Each row was made from one path, in order. Every step used is in the known rows, and no mark comes twice. Write each row's path.
Known rows:
f > k > m > b > d: [ 0.25 -0.04  0.12  0.34  0.37  0.15 -0.21  0.40 -0.18 -0.21  0.02 -0.04
 -0.44  0.24 -0.15 -0.36 -0.35 -0.12  0.31 -0.47  0.02  0.22]
d > m > k: [ 0.10 -0.06 -0.11  0.04  0.01  0.00 -0.03 -0.12  0.32  0.00 -0.02 -0.23
  0.13 -0.21  0.04 -0.21 -0.06 -0.12  0.02  0.02 -0.06 -0.01]
m > b > d > w > k: [ 0.05 -0.18  0.07  0.63  0.02  0.02 -0.06  0.67 -0.33 -0.05  0.11 -0.27
 -0.20 -0.12 -0.35 -0.05  0.29 -0.12 -0.22 -0.07 -0.47 -0.07]
k > m: [ 0.20 -0.07  0.15  0.07  0.42  0.25 -0.18  0.16 -0.10 -0.06 -0.06 -0.12
  0.07  0.20 -0.04 -0.03 -0.12 -0.07  0.15  0.01  0.18  0.21]
m > b > d: [ 0.11  0.08  0.08  0.36 -0.01 -0.14 -0.03  0.38 -0.35 -0.09  0.01 -0.35
 -0.33 -0.11 -0.15 -0.20 -0.25  0.06  0.10 -0.22 -0.26  0.13]
m > k > b > d > w: [ 0.14 -0.76 -0.13  0.32  0.30 -0.14  0.02  0.47  0.19 -0.24  0.18 -0.25
 -0.24  0.31 -0.03 -0.26 -0.05 -0.10 -0.23 -0.15 -0.13  0.40]
b > m > k > f > d: [ 0.14 -0.09 -0.07 -0.01  0.19  0.26 -0.51  0.10 -0.09  0.42 -0.16 -0.23
 -0.41  0.03  0.12  0.20 -0.27  0.09  0.25  0.13  0.14 -0.47]
m > k: [ 0.18 -0.22  0.05  0.07  0.11  0.16 -0.14  0.21  0.12 -0.06  0.09 -0.34
  0.02 -0.17  0.02  0.01 -0.06  0.02  0.04 -0.01  0.02  0.02]
d > b > m > k: [ 0.25  0.16  0.03 -0.19  0.10  0.32 -0.25  0.17 -0.02  0.10  0.17 -0.19
 -0.09 -0.22  0.02  0.08 -0.40 -0.10  0.08  0.12 -0.13 -0.12]
f > d: [ 0.05  0.06  0.08 -0.15  0.10  0.15 -0.15 -0.04 -0.18  0.10 -0.11 -0.33
 -0.22 -0.05  0.01  0.00  0.18 -0.05 -0.06  0.08 -0.04 -0.07]
d > m > b: [ 0.11  0.31 -0.08  0.19  0.05 -0.13 -0.03 -0.14  0.01  0.01 -0.15 -0.14
  0.06 -0.26 -0.18 -0.37 -0.03 -0.08  0.12 -0.13 -0.17 -0.07]
d > w: [ 0.11 -0.09  0.18  0.13  0.16 -0.07  0.05  0.08  0.03 -0.18  0.04 -0.20
 -0.11 -0.02 -0.12  0.02  0.48 -0.15 -0.27  0.15  0.03  0.06]
w > k > m > b > d: [ 0.15 -0.19  0.08  0.62  0.24  0.29 -0.28  0.74 -0.39  0.11 -0.01 -0.19
 -0.03  0.10 -0.26 -0.05 -0.28 -0.01  0.21 -0.26 -0.28  0.11]
d > w > k > b: [ 0.10 -0.49 -0.27  0.53  0.47  0.05 -0.20  0.31  0.00  0.07  0.00 -0.06
  0.12  0.15 -0.20 -0.02  0.53 -0.20 -0.27  0.00 -0.25  0.36]
k > f > d > m > b: [ 0.03  0.15 -0.16  0.06  0.09 -0.09 -0.36 -0.31 -0.20  0.32 -0.31 -0.06
 -0.18 -0.08 -0.13 -0.34 -0.10 -0.03  0.29 -0.11  0.01 -0.32]
f > k > b: [ 0.29 -0.18 -0.32  0.25  0.64  0.00 -0.18 -0.07  0.11 -0.02 -0.07  0.01
 -0.29  0.20  0.07 -0.28  0.12 -0.10  0.10 -0.34  0.03  0.54]
m > k > f > d > b: [ 0.17 -0.32 -0.04 -0.27  0.15  0.33 -0.56 -0.15 -0.12  0.22  0.17 -0.12
 -0.13 -0.06 -0.01 -0.01 -0.25 -0.09  0.23  0.10  0.23 -0.10]
m > k > f > d > w: [ 0.09 -0.55  0.05 -0.01  0.21  0.06 -0.43  0.08  0.11  0.04  0.01 -0.18
 -0.20  0.12 -0.09  0.02  0.24 -0.05 -0.04  0.17  0.31 -0.33]
k > f > d > w: [ 0.03 -0.25  0.07  0.00  0.24 -0.06 -0.33 -0.11 -0.13  0.11 -0.04 -0.05
 -0.34  0.18 -0.11  0.02  0.45 -0.11 -0.10  0.26  0.21 -0.18]
b > d: [ 0.13 -0.06  0.08  0.27  0.02 -0.02  0.10  0.17 -0.30 -0.11  0.00 -0.27
 -0.39 -0.01  0.06 -0.04  0.01  0.01 -0.07 -0.03 -0.14  0.35]
k > f: [ 0.18 -0.10 -0.02  0.22  0.29 -0.01 -0.26 -0.12 -0.23  0.18 -0.10 -0.01
 -0.21  0.02  0.04  0.09  0.14  0.03  0.25  0.04  0.23  0.26]
k > m > b > d > w: [ 0.10 -0.20  0.27  0.27  0.22 -0.05 -0.07  0.60 -0.16 -0.29  0.08 -0.16
 -0.14  0.30 -0.35 -0.26 -0.19 -0.12 -0.04 -0.13 -0.01  0.03]
m > b > d > w > k > f: [ 0.06 -0.36 -0.03  0.79  0.15 -0.04 -0.29  0.54 -0.47  0.13  0.01 -0.06
 -0.32  0.02 -0.33 -0.01  0.31 -0.01  0.03 -0.07 -0.22 -0.01]
m > k > f: [ 0.23 -0.41 -0.08  0.20  0.29  0.07 -0.31  0.04  0.02  0.10 -0.01 -0.13
 -0.11 -0.01  0.03  0.08 -0.09  0.07  0.30 -0.04  0.27  0.10]

Write each row's path:
[ 0.21 -0.61 -0.22  0.34  0.27  0.03 -0.08  0.35  0.07 -0.06  0.09 -0.35
 -0.23  0.15  0.08 -0.21 -0.38  0.03  0.03 -0.32 -0.15  0.51]
m > k > b > d
[ 0.18 -0.08  0.19  0.29  0.23  0.05 -0.14  0.49 -0.32 -0.17 -0.04 -0.24
 -0.20  0.21 -0.21 -0.25 -0.48  0.02  0.25 -0.29 -0.03  0.17]
k > m > b > d
[ 0.16 -0.11  0.06  0.45  0.38  0.33 -0.40  0.54 -0.22  0.17 -0.05 -0.11
  0.27  0.03 -0.36  0.01 -0.14 -0.07  0.23 -0.16 -0.15 -0.07]
w > k > m > b
[ 0.11 -0.22 -0.35  0.46  0.48  0.13 -0.22  0.46 -0.05  0.28 -0.15 -0.06
 -0.09  0.16 -0.12  0.10  0.35 -0.10 -0.25  0.12 -0.43  0.10]
d > w > k > b > m
[ 0.17  0.44  0.02 -0.16  0.18  0.22 -0.16 -0.04 -0.31  0.17  0.09 -0.04
 -0.25 -0.14 -0.01  0.08 -0.19 -0.12  0.03  0.17 -0.17  0.06]
d > b > m
[ 0.05 -0.19 -0.12  0.07  0.20  0.53 -0.60 -0.11 -0.52  0.49  0.08  0.04
 -0.13 -0.10 -0.11  0.11  0.18 -0.14  0.11  0.19 -0.07  0.02]
w > k > f > d > b
[ 0.04  0.14 -0.04  0.26 -0.09 -0.06  0.15 -0.10 -0.12  0.00 -0.14 -0.18
 -0.30 -0.08  0.09 -0.29  0.01 -0.14 -0.07  0.02 -0.28  0.31]
b > d > m
[ 0.11  0.26 -0.05 -0.30  0.18  0.30 -0.55 -0.25 -0.49  0.45 -0.05  0.05
 -0.46  0.01  0.02  0.12 -0.20 -0.07  0.18  0.23  0.04 -0.20]
k > f > d > b > m
[ 0.01  0.25 -0.06 -0.12 -0.05  0.09 -0.09 -0.38  0.03  0.17 -0.21 -0.21
 -0.12 -0.11  0.04 -0.24  0.19 -0.16 -0.09  0.12 -0.15 -0.11]
f > d > m
[ 0.09 -0.37 -0.11  0.52  0.34  0.11 -0.30  0.16 -0.20  0.24  0.01  0.03
 -0.05  0.02 -0.18  0.27  0.69 -0.11 -0.06  0.23  0.01  0.05]
d > w > k > f
[ 0.15 -0.32 -0.38  0.50  0.48  0.20 -0.21  0.21 -0.15  0.24 -0.09 -0.15
  0.12  0.05 -0.08  0.01  0.19 -0.09 -0.03 -0.14 -0.29  0.49]
w > k > b
[ 0.25 -0.05  0.06  0.09  0.55  0.28 -0.21  0.05  0.10 -0.11  0.01  0.02
 -0.17  0.21  0.00 -0.17  0.02 -0.16  0.21 -0.18  0.27  0.26]
f > k > m
[ 0.26  0.09 -0.31  0.24  0.63  0.06 -0.25  0.03  0.04  0.14 -0.15  0.00
 -0.45  0.19  0.12 -0.17 -0.07 -0.06  0.13 -0.25 -0.13  0.30]
f > k > b > m
[ 0.10 -0.39 -0.37 -0.02  0.21  0.06 -0.23 -0.18  0.35  0.16 -0.16 -0.24
  0.11  0.09  0.03 -0.43 -0.25 -0.12 -0.01 -0.15 -0.13  0.05]
f > d > m > k > b
[ 0.10 -0.09  0.18  0.34  0.02 -0.24  0.06  0.47 -0.20 -0.26  0.11 -0.28
 -0.34 -0.04 -0.28 -0.21  0.08 -0.10 -0.19 -0.12 -0.15 -0.05]
m > b > d > w
[ 0.26  0.00 -0.11 -0.04  0.24  0.25 -0.46  0.02 -0.16  0.30  0.19  0.03
 -0.21 -0.13  0.03  0.15 -0.42 -0.05  0.30  0.13  0.10 -0.08]
d > b > m > k > f
[ 0.11 -0.22 -0.16  0.52  0.29  0.25 -0.37  0.06 -0.36  0.40 -0.09 -0.04
 -0.10 -0.07 -0.04  0.24  0.36  0.02  0.18  0.09 -0.02  0.18]
w > k > f
[ 0.02 -0.43  0.15  0.52  0.25  0.29 -0.09  0.59 -0.24 -0.03  0.07 -0.09
 -0.12  0.32 -0.20  0.06  0.27 -0.23 -0.21  0.08 -0.19  0.19]
b > d > w > k > m
[ 0.15 -0.19 -0.02  0.36  0.39  0.48 -0.30  0.34 -0.16  0.21 -0.05 -0.07
  0.21  0.12 -0.10  0.11  0.10 -0.12  0.08  0.03 -0.07  0.18]
w > k > m
[ 0.17 -0.25 -0.22  0.21  0.16  0.01 -0.23 -0.27  0.19  0.15 -0.09 -0.03
  0.03 -0.07  0.09 -0.13 -0.07 -0.05  0.29  0.02  0.17  0.04]
d > m > k > f
[ 0.29  0.04  0.09  0.22  0.53  0.12 -0.35  0.24  0.02 -0.15 -0.02  0.02
 -0.09  0.13 -0.23 -0.28 -0.25 -0.12  0.36 -0.39  0.17  0.03]
f > k > m > b
